What can hang from each mark:
Z_663: Z_328 Z_653 Z_985
Z_653: Z_22 Z_663
Z_426: Z_22 Z_237 Z_940
Z_676: Z_426
Z_237: Z_426
Z_22: Z_426 Z_653
Z_328: Z_663
Z_940: Z_426

Each row was made from one small tree. The marks that hang from a mark follow it in brackets, in the order of their numbers. Every link used is in the known rows. Write each row's tree.
Known rows:
Z_676{Z_426}: .05  .15  .07  .04  -.09  .01  -.02  .05  -.05  -.03  -.01  .06  .01  .04  .00  .02  .08  .09  .17  .00  -.07  .05  -.08  -.08  -.13  -.04  -.13  -.02  -.01  -.02  .05  -.10  -.02  -.04  -.07  -.04  .10  -.16  .05  -.03  -.03  -.13  .13  .02  -.01  .03  .03  .05  -.02  -.09  .02  -.08  .04
Z_676{Z_426{Z_22{Z_653} Z_940}}: .03  .13  .08  .12  .04  .15  -.05  -.04  -.11  .14  -.01  -.01  .14  .05  -.04  -.22  .13  .05  .28  -.10  -.06  .03  .02  -.06  -.15  -.10  .04  -.12  .01  -.10  .14  -.08  -.06  -.01  -.11  -.01  .06  -.21  .06  .03  -.04  -.19  .24  -.02  -.16  .19  .00  .03  .09  -.23  .08  -.06  -.02
Z_237{Z_426{Z_22{Z_653} Z_940}}: -.01  -.03  .05  .09  .02  .12  -.02  -.08  -.07  .23  .02  .04  .07  .10  -.05  -.16  .13  .01  .24  -.17  -.06  -.05  .04  -.09  -.04  -.08  .01  -.13  .05  -.13  .13  -.04  -.05  .05  -.11  .01  .10  -.14  .09  .13  -.05  -.10  .22  -.01  -.23  .03  .03  -.06  .23  -.26  .08  -.01  .01
Z_653{Z_22{Z_426{Z_237}} Z_663{Z_328 Z_985}}: .05  .19  .13  -.17  -.10  .07  -.07  .07  -.29  .08  -.05  .06  -.32  .07  -.02  -.06  .09  -.10  .12  -.01  -.12  -.10  -.06  .14  -.14  -.08  -.14  -.10  .14  .06  .09  -.12  .00  -.15  -.15  -.21  .30  .07  .05  -.10  -.04  -.17  .31  .06  .06  -.08  -.14  .03  .11  -.09  .33  -.10  .14
Z_676{Z_426{Z_22{Z_653} Z_237 Z_940}}: .01  .09  .10  .10  .13  .13  .01  -.09  -.09  .16  .00  .07  .11  .08  -.07  -.38  .16  .03  .22  -.12  -.07  -.03  .13  -.07  -.27  -.10  .06  -.15  .03  -.05  .15  -.08  -.06  -.04  -.09  -.01  .11  -.19  .03  -.01  -.03  -.21  .31  -.03  -.26  .15  -.05  .02  .10  -.25  .09  -.06  -.08
Z_653{Z_663{Z_328 Z_985}}: -.02  .21  .06  -.11  -.01  .04  -.15  .10  -.19  .08  -.02  -.10  -.21  .11  -.01  -.07  .06  -.09  .09  -.02  -.12  -.09  -.16  .09  -.06  -.01  -.09  -.07  .02  .03  .06  -.12  -.03  -.09  -.17  .00  .25  .09  .04  -.11  -.05  -.10  .10  .03  .04  .08  .01  -.01  -.03  .01  .21  .01  .14
Z_676{Z_426{Z_22{Z_653{Z_663}} Z_237 Z_940}}: .02  .14  .09  .10  .14  .15  -.03  -.09  -.14  .17  -.04  .04  -.05  .07  -.08  -.38  .18  -.02  .30  -.10  -.07  -.08  .07  -.02  -.25  -.07  .06  -.14  .02  -.01  .11  -.11  -.04  -.06  -.10  .05  .06  -.14  .02  -.06  -.05  -.25  .28  -.02  -.22  .02  -.01  .03  .22  -.25  .11  -.07  -.03
Z_663{Z_328}: -.03  .14  .06  -.07  -.07  -.04  -.04  .08  -.12  .08  .05  .02  .04  .08  .00  .02  .06  .00  .11  -.04  -.13  .03  -.03  -.03  -.10  -.04  -.12  -.05  .00  -.04  .07  -.07  -.03  .01  -.17  -.01  .17  -.01  .05  -.06  -.04  -.09  .16  .02  -.03  .17  .01  .02  -.15  .04  .09  -.01  .03
Z_940{Z_426{Z_22{Z_653{Z_663{Z_328}}} Z_237}}: .06  .14  .07  .00  .06  .00  .06  -.03  -.19  .14  -.02  -.04  .01  .09  -.09  -.29  .10  -.07  .33  -.12  -.09  -.11  .07  -.02  -.16  -.03  -.13  -.14  .03  -.06  .10  -.11  -.08  -.07  -.15  .14  .15  -.03  .00  -.11  -.03  -.24  .20  .01  -.18  -.02  -.02  .04  .17  -.10  .20  -.03  .03
Z_676{Z_426{Z_940}}: .01  .18  .06  .11  -.04  .04  -.06  .00  -.03  .04  .01  .03  .01  .09  -.03  -.03  .11  .08  .17  -.04  -.07  .02  -.04  -.06  -.16  -.11  .01  -.06  .00  -.07  .07  -.09  -.06  -.04  -.08  .01  .12  -.18  .06  .01  -.03  -.13  .27  -.02  -.15  .00  .04  .03  -.06  -.17  -.02  -.06  -.01
Z_653{Z_22{Z_426{Z_237 Z_940}} Z_663{Z_985}}: .03  .17  .13  -.08  -.07  .14  -.08  -.01  -.21  .10  -.06  .06  -.41  .08  -.04  -.15  .15  -.05  .15  -.05  -.10  -.09  -.05  .15  -.10  -.16  .01  -.12  .11  .06  .09  -.12  -.02  -.17  -.12  -.14  .24  .04  .06  -.05  -.06  -.17  .29  .02  -.17  -.17  -.06  .03  .23  -.22  .19  -.07  .13
Z_22{Z_426 Z_653}: .01  .01  .04  -.05  -.09  .05  -.06  .07  -.17  .14  -.03  .04  .08  .02  .00  -.17  .05  .03  .21  -.07  -.06  .08  -.02  -.07  -.02  -.08  .03  -.06  .04  .05  .11  -.12  .01  .11  -.15  -.22  .03  -.13  .06  .04  -.03  -.17  .06  .02  .05  .07  -.16  -.01  -.06  -.04  .16  -.07  .10
Z_663{Z_328 Z_653}: -.08  .20  .05  -.16  -.05  .00  -.13  .10  -.16  .10  .07  -.03  .06  .09  -.02  -.13  .04  -.06  .23  -.05  -.10  -.02  -.02  -.02  -.12  .01  -.20  -.09  -.03  -.02  .06  -.05  -.03  -.03  -.22  .15  .26  -.04  .03  -.04  -.03  -.09  .08  .04  .01  .22  -.03  .00  -.31  .05  .23  .02  .06
Z_426{Z_22{Z_653{Z_663}} Z_237 Z_940}: -.04  .08  .07  .06  .19  .15  -.02  -.12  -.14  .29  -.03  .04  -.07  .10  -.08  -.54  .20  -.05  .28  -.15  -.10  -.08  .11  .00  -.18  -.10  .12  -.17  .00  .01  .13  -.08  -.04  -.02  -.16  .06  .08  .02  .02  -.05  -.05  -.22  .22  -.03  -.37  .02  -.01  .00  .32  -.18  .08  .00  -.02
Z_653{Z_22{Z_426} Z_663{Z_985}}: .08  .17  .11  -.11  -.19  .13  -.08  .10  -.21  .02  -.07  .05  -.36  .03  .01  -.03  .07  -.02  .19  .00  -.09  -.04  -.17  .17  .02  -.06  -.11  -.07  .08  .06  .07  -.12  -.01  -.13  -.13  -.25  .21  .05  .08  -.02  -.05  -.13  .14  .07  .07  -.16  -.06  .05  .28  -.13  .24  -.09  .22
Z_676{Z_426{Z_22 Z_237 Z_940}}: .03  .11  .11  .13  .11  .06  .06  -.08  -.04  .09  .02  .14  -.02  .08  -.05  -.27  .17  .06  .17  -.11  -.08  -.01  .11  -.04  -.26  -.13  -.05  -.13  .04  -.04  .12  -.06  -.05  -.08  -.07  .03  .15  -.17  .02  -.04  -.03  -.15  .35  -.05  -.31  .01  .02  .03  .07  -.26  -.03  -.07  -.10
Z_940{Z_426}: .04  .11  .03  .07  -.14  -.06  .06  .06  -.04  -.02  .01  -.03  .00  .10  -.01  .00  .03  .07  .18  -.05  -.07  .00  -.06  -.04  -.05  -.05  -.19  -.07  -.03  -.10  .05  -.09  -.10  -.05  -.11  .18  .10  -.02  .05  -.01  -.02  -.14  .06  .00  -.20  -.16  .04  .06  .07  -.06  .00  -.02  .06
Z_328{Z_663{Z_653{Z_22{Z_426{Z_940}}} Z_985}}: -.03  .16  .14  -.13  -.17  .14  -.19  -.02  -.18  .13  -.01  .02  -.09  .10  .06  -.30  .10  -.08  .29  -.11  -.10  -.10  -.08  .15  .06  -.08  -.11  -.13  .06  .00  .08  -.05  -.05  -.13  -.18  -.01  .41  -.06  .05  .09  -.03  -.07  .03  .01  -.15  -.03  -.03  .02  .03  -.28  .30  -.05  .11
Z_940{Z_426{Z_22{Z_653{Z_663{Z_328 Z_985}}} Z_237}}: .03  .14  .08  -.02  .08  .04  -.04  -.02  -.23  .13  -.03  -.13  -.03  .13  -.07  -.35  .07  -.09  .25  -.11  -.11  -.13  .00  .04  -.15  -.04  -.15  -.17  .04  -.05  .13  -.12  -.07  -.12  -.15  .14  .22  .02  .01  -.11  -.03  -.23  .15  .02  -.16  .05  -.06  .01  .16  -.11  .29  -.02  .06

Write each row's tree:
-.06  .08  .08  .04  .21  .19  -.09  -.12  -.16  .29  -.04  -.08  -.08  .13  -.07  -.58  .18  -.08  .21  -.15  -.11  -.11  .07  .06  -.15  -.11  .09  -.19  .02  .01  .15  -.08  -.05  -.08  -.16  .06  .15  .01  .02  -.05  -.05  -.20  .21  -.02  -.34  .12  -.05  -.04  .31  -.21  .18  .03  .01 -> Z_426{Z_22{Z_653{Z_663{Z_985}}} Z_237 Z_940}
.02  .00  .07  .13  -.01  .05  .05  -.06  -.03  .16  .04  .10  -.01  .10  -.03  .02  .14  .05  .21  -.17  -.07  -.05  .02  -.06  -.06  -.10  -.09  -.10  .07  -.13  .11  -.01  -.09  -.01  -.09  .10  .15  -.10  .09  .10  -.06  -.04  .29  -.02  -.27  -.15  .10  -.04  .24  -.28  -.04  -.01  -.03 -> Z_237{Z_426{Z_22 Z_940}}
.02  .02  .05  .06  .03  .15  -.03  -.08  -.12  .24  -.03  .01  -.08  .10  -.09  -.12  .14  -.03  .31  -.16  -.07  -.09  -.04  -.05  -.05  -.05  .04  -.12  .05  -.09  .11  -.06  -.05  .00  -.12  .07  .10  -.10  .10  .07  -.06  -.13  .23  .00  -.20  -.11  .06  -.04  .34  -.27  .10  -.02  .06 -> Z_237{Z_426{Z_22{Z_653{Z_663}} Z_940}}
.05  .07  .05  .06  -.02  .04  .07  -.01  -.10  .09  -.01  -.07  .11  .07  -.03  -.22  .07  .04  .31  -.10  -.07  .00  .01  -.03  -.04  -.05  -.14  -.13  -.01  -.08  .12  -.08  -.09  -.01  -.14  .12  .08  -.08  .03  .03  -.03  -.18  .05  .01  -.21  .03  -.01  .05  .19  -.11  .09  -.02  .06 -> Z_940{Z_426{Z_22{Z_653}}}
-.05  .21  .13  -.21  -.10  .12  -.15  .04  -.25  .12  .06  .00  -.07  .13  -.03  -.21  .08  -.12  .18  -.08  -.11  -.09  .04  .12  -.18  -.14  -.21  -.17  .13  -.02  .14  -.07  -.02  -.15  -.21  -.01  .44  -.06  .04  .01  -.04  -.10  .36  .04  -.07  .19  -.18  -.03  -.27  -.11  .41  -.03  .08 -> Z_663{Z_328 Z_653{Z_22{Z_426{Z_237 Z_940}}} Z_985}
-.09  .09  .10  -.13  -.06  .07  -.16  .01  -.10  .12  .00  -.04  .03  .12  .04  -.36  .05  -.09  .27  -.09  -.12  -.09  -.12  .09  .09  .03  -.18  -.11  -.05  .03  .04  -.03  -.03  -.09  -.18  .12  .35  .00  .02  .03  -.02  -.02  -.18  .01  -.10  .08  .04  .01  -.03  -.11  .27  .02  .11 -> Z_328{Z_663{Z_653 Z_985}}
.00  .22  .13  -.27  -.19  .12  -.18  .13  -.26  .07  .04  -.06  -.05  .09  .00  -.09  .01  -.09  .19  -.04  -.10  -.03  -.07  .12  -.08  -.06  -.29  -.13  .11  .00  .12  -.06  -.02  -.11  -.22  -.07  .41  -.06  .06  .02  -.03  -.08  .19  .09  .12  .24  -.19  .00  -.26  -.01  .44  -.05  .18 -> Z_663{Z_328 Z_653{Z_22{Z_426}} Z_985}
.00  .03  .06  .04  .02  .18  -.12  -.07  -.14  .26  -.02  -.05  -.11  .12  -.05  -.15  .12  -.06  .24  -.16  -.07  -.12  -.08  .00  -.03  -.06  .04  -.15  .06  -.10  .13  -.06  -.04  -.02  -.12  .08  .16  -.05  .09  .07  -.07  -.09  .20  .01  -.17  -.05  .02  -.07  .32  -.25  .19  .00  .09 -> Z_237{Z_426{Z_22{Z_653{Z_663{Z_985}}} Z_940}}
-.05  .16  .04  -.16  .02  .13  -.21  .08  -.23  .18  -.05  -.16  -.08  .10  -.03  -.22  .05  -.12  .19  -.05  -.12  -.07  -.13  .05  -.03  .01  .03  -.11  -.01  .00  .08  -.14  -.02  -.03  -.20  -.03  .18  .05  .05  -.07  -.05  -.17  .05  .06  .10  .24  -.05  -.03  -.01  .02  .36  .00  .17 -> Z_22{Z_653{Z_663{Z_328 Z_985}}}
.04  .02  .07  .07  .05  .01  .12  -.07  -.10  .12  -.01  .00  .08  .09  -.05  -.35  .10  .02  .27  -.12  -.09  -.03  .12  -.06  -.12  -.06  -.13  -.16  .01  -.05  .13  -.07  -.09  -.04  -.12  .14  .11  -.04  .01  -.02  -.02  -.22  .13  -.02  -.29  -.03  -.04  .03  .21  -.13  .08  -.03  .00 -> Z_940{Z_426{Z_22{Z_653} Z_237}}
-.04  .17  .10  -.16  -.12  .15  -.15  .09  -.12  .08  .01  -.11  -.09  .09  .01  -.19  .05  -.04  .18  -.02  -.10  -.02  -.12  .12  -.01  -.02  -.26  -.17  -.04  .00  .10  -.05  -.05  -.16  -.20  .02  .31  .03  .07  .06  -.05  -.08  .00  .08  -.03  .23  -.05  .03  -.02  -.02  .32  .01  .18 -> Z_663{Z_653{Z_22} Z_985}
.00  .14  .07  -.07  .09  .16  -.14  .04  -.25  .20  -.03  -.12  -.03  .09  -.03  -.31  .08  -.09  .25  -.10  -.12  -.06  -.07  .05  -.04  .00  -.03  -.14  .02  .02  .13  -.09  -.03  -.02  -.19  -.04  .18  .03  .05  -.06  -.05  -.16  .05  .05  .01  .24  -.04  -.02  .14  -.06  .29  .00  .11 -> Z_426{Z_22{Z_653{Z_663{Z_328 Z_985}}}}
-.06  .03  .07  .09  .19  .12  -.02  -.14  -.10  .26  .01  .07  .06  .09  -.08  -.51  .20  -.01  .21  -.17  -.10  -.02  .19  -.03  -.18  -.13  .10  -.19  .01  -.04  .16  -.05  -.05  .00  -.15  .01  .11  -.04  .02  .00  -.05  -.20  .23  -.03  -.40  .16  -.06  -.01  .17  -.18  .07  .02  -.07 -> Z_426{Z_22{Z_653} Z_237 Z_940}
.03  .10  .11  .00  -.11  .06  .06  -.04  -.12  .10  .00  .18  -.18  .04  -.01  -.09  .16  .06  .13  -.07  -.09  .01  .09  .03  -.16  -.19  -.03  -.10  .10  .00  .11  -.07  -.03  -.07  -.11  -.21  .16  -.05  .06  .02  -.04  -.17  .30  -.01  -.26  -.14  -.10  .06  .10  -.18  .03  -.09  .01 -> Z_653{Z_22{Z_426{Z_237 Z_940}}}
-.02  .05  .04  -.01  -.09  .12  -.06  .01  -.14  .18  -.01  .01  .05  .06  -.03  -.19  .08  .01  .23  -.10  -.06  .06  .02  -.04  -.06  -.15  .14  -.07  .06  .01  .11  -.12  -.02  .11  -.15  -.13  .06  -.16  .07  .06  -.03  -.18  .19  -.01  -.08  .09  -.16  -.03  -.09  -.14  .11  -.03  .05 -> Z_22{Z_426{Z_940} Z_653}
.07  .10  .08  .06  .01  .10  -.04  .02  -.11  .09  -.02  .03  .14  .03  -.01  -.20  .09  .06  .28  -.06  -.06  .03  -.01  -.08  -.11  -.01  -.06  -.10  -.01  -.02  .13  -.09  -.04  .00  -.10  -.10  .07  -.20  .04  .02  -.03  -.18  .13  .02  -.01  .19  -.02  .04  .09  -.15  .13  -.08  .03 -> Z_676{Z_426{Z_22{Z_653}}}
-.01  .08  .07  -.02  .04  .16  -.12  -.05  -.20  .26  .00  -.05  -.05  .14  -.08  -.15  .11  -.10  .23  -.16  -.09  -.15  -.07  .00  -.05  -.06  .01  -.14  .10  -.10  .13  -.07  -.05  -.03  -.15  .11  .23  -.06  .08  .05  -.07  -.09  .31  .02  -.09  .05  .02  -.09  .18  -.21  .27  -.01  .07 -> Z_237{Z_426{Z_22{Z_653{Z_663{Z_328 Z_985}}} Z_940}}
.03  .20  .09  .04  .15  .12  -.05  -.06  -.21  .20  -.01  .04  .01  .09  -.10  -.35  .16  -.05  .28  -.11  -.08  -.08  .09  -.03  -.29  -.07  .05  -.13  .06  -.05  .13  -.11  -.03  -.05  -.12  .02  .15  -.15  .02  -.11  -.04  -.24  .37  .00  -.17  .11  -.01  .02  .07  -.23  .16  -.07  -.06 -> Z_676{Z_426{Z_22{Z_653{Z_663{Z_328}}} Z_237 Z_940}}
-.02  .16  .10  -.10  -.12  .10  -.02  -.01  -.13  .12  .02  .07  -.09  .06  -.04  -.24  .13  -.02  .23  -.08  -.07  -.01  .07  .06  -.17  -.13  -.13  -.13  .05  .00  .10  -.04  -.03  -.09  -.17  -.04  .22  -.08  .05  .04  -.04  -.14  .24  .02  -.20  -.04  -.12  .03  -.04  -.16  .18  -.05  .06 -> Z_663{Z_653{Z_22{Z_426{Z_237 Z_940}}}}
.03  .18  .09  -.11  -.13  .15  -.11  .05  -.15  .04  -.08  -.03  -.32  .05  -.01  -.07  .11  -.03  .17  .01  -.12  -.07  -.16  .15  .02  .00  -.12  -.10  .00  .04  .06  -.09  -.05  -.19  -.14  -.14  .18  .13  .08  -.02  -.07  -.16  .05  .08  -.04  -.05  .01  .07  .32  -.08  .18  -.03  .21 -> Z_653{Z_22 Z_663{Z_985}}
.05  .15  .08  .17  .03  .07  -.01  -.03  -.05  .06  .02  .07  .04  .06  -.01  -.12  .14  .08  .22  -.08  -.07  .03  .01  -.06  -.18  -.12  -.05  -.08  .04  -.09  .12  -.05  -.07  -.06  -.08  .06  .12  -.19  .05  .02  -.04  -.13  .29  -.03  -.21  .05  .05  .04  .09  -.27  -.03  -.04  -.06 -> Z_676{Z_426{Z_22 Z_940}}
.01  .15  .10  .08  .16  .18  -.09  -.08  -.16  .18  -.03  -.03  -.04  .10  -.08  -.41  .17  -.04  .20  -.11  -.08  -.10  .02  .02  -.22  -.09  .07  -.16  .04  .01  .14  -.11  -.04  -.09  -.10  .04  .17  -.12  .03  -.06  -.05  -.21  .32  .00  -.19  .09  -.04  -.01  .15  -.27  .22  -.05  .01 -> Z_676{Z_426{Z_22{Z_653{Z_663{Z_985}}} Z_237 Z_940}}
.02  .13  .06  -.07  .08  .11  -.08  .02  -.22  .19  -.03  -.04  .01  .05  -.03  -.24  .11  -.06  .32  -.09  -.10  -.05  -.01  -.01  -.08  .02  -.02  -.11  .00  -.04  .10  -.09  -.02  .02  -.20  -.03  .08  -.01  .04  -.07  -.05  -.19  .05  .04  -.04  .21  .00  .02  .21  -.08  .22  -.01  .07 -> Z_426{Z_22{Z_653{Z_663{Z_328}}}}
-.05  .12  .07  -.14  .05  .14  -.16  .03  -.29  .24  -.03  -.03  -.11  .13  -.07  -.32  .10  -.15  .15  -.12  -.10  -.11  .01  .05  -.16  -.13  .10  -.13  .13  .09  .12  -.16  .01  -.01  -.18  -.12  .23  -.06  .03  -.09  -.04  -.21  .33  .00  -.05  .05  -.20  -.08  -.11  -.11  .33  -.05  .07 -> Z_22{Z_426{Z_237 Z_940} Z_653{Z_663{Z_328 Z_985}}}
.06  .09  .11  -.07  -.15  .02  .09  .01  -.13  .05  -.02  .21  -.14  .01  .00  -.08  .13  .05  .11  -.04  -.09  .03  .07  .03  -.11  -.13  -.12  -.08  .08  .06  .11  -.08  .00  -.07  -.10  -.27  .15  -.05  .06  .01  -.03  -.18  .18  .02  -.09  -.12  -.10  .06  .15  -.11  .06  -.12  .07 -> Z_653{Z_22{Z_426{Z_237}}}
-.03  .15  .12  -.13  -.14  .08  -.07  -.03  -.10  .09  -.02  .07  .00  .06  .04  -.28  .10  -.04  .37  -.07  -.11  -.06  -.04  .05  .07  .04  -.16  -.10  -.07  -.06  .02  -.02  -.05  -.11  -.16  .03  .30  -.01  .04  .05  -.02  -.11  -.15  .04  -.16  -.04  .08  .11  .12  -.14  .19  -.05  .11 -> Z_328{Z_663{Z_653{Z_22}}}
-.05  .23  .11  -.25  -.15  .12  -.19  .10  -.20  .11  .05  -.12  -.02  .11  -.01  -.11  .02  -.09  .16  -.04  -.13  -.06  -.09  .10  -.06  -.01  -.28  -.17  .01  -.02  .12  -.04  -.05  -.15  -.23  .02  .40  .03  .05  -.01  -.04  -.09  .12  .10  .03  .31  -.07  .01  -.23  .01  .43  .00  .16 -> Z_663{Z_328 Z_653{Z_22} Z_985}
-.03  .23  .12  -.18  -.11  .08  -.09  .02  -.22  .12  .06  .07  -.03  .09  -.05  -.19  .10  -.07  .24  -.08  -.09  -.04  .10  .05  -.22  -.12  -.18  -.14  .10  -.03  .11  -.05  -.02  -.10  -.19  -.01  .31  -.08  .05  -.01  -.04  -.15  .37  .04  -.11  .13  -.15  .02  -.27  -.12  .27  -.06  .03 -> Z_663{Z_328 Z_653{Z_22{Z_426{Z_237 Z_940}}}}
-.04  .15  .06  -.09  .04  .09  -.08  -.02  -.27  .22  -.03  .06  -.12  .09  -.08  -.29  .13  -.10  .22  -.11  -.09  -.07  .08  -.03  -.20  -.13  .15  -.09  .10  .06  .10  -.16  .02  .04  -.16  -.11  .13  -.06  .04  -.08  -.04  -.24  .32  .00  -.10  -.03  -.17  -.03  -.08  -.13  .23  -.06  .04 -> Z_22{Z_426{Z_237 Z_940} Z_653{Z_663{Z_328}}}
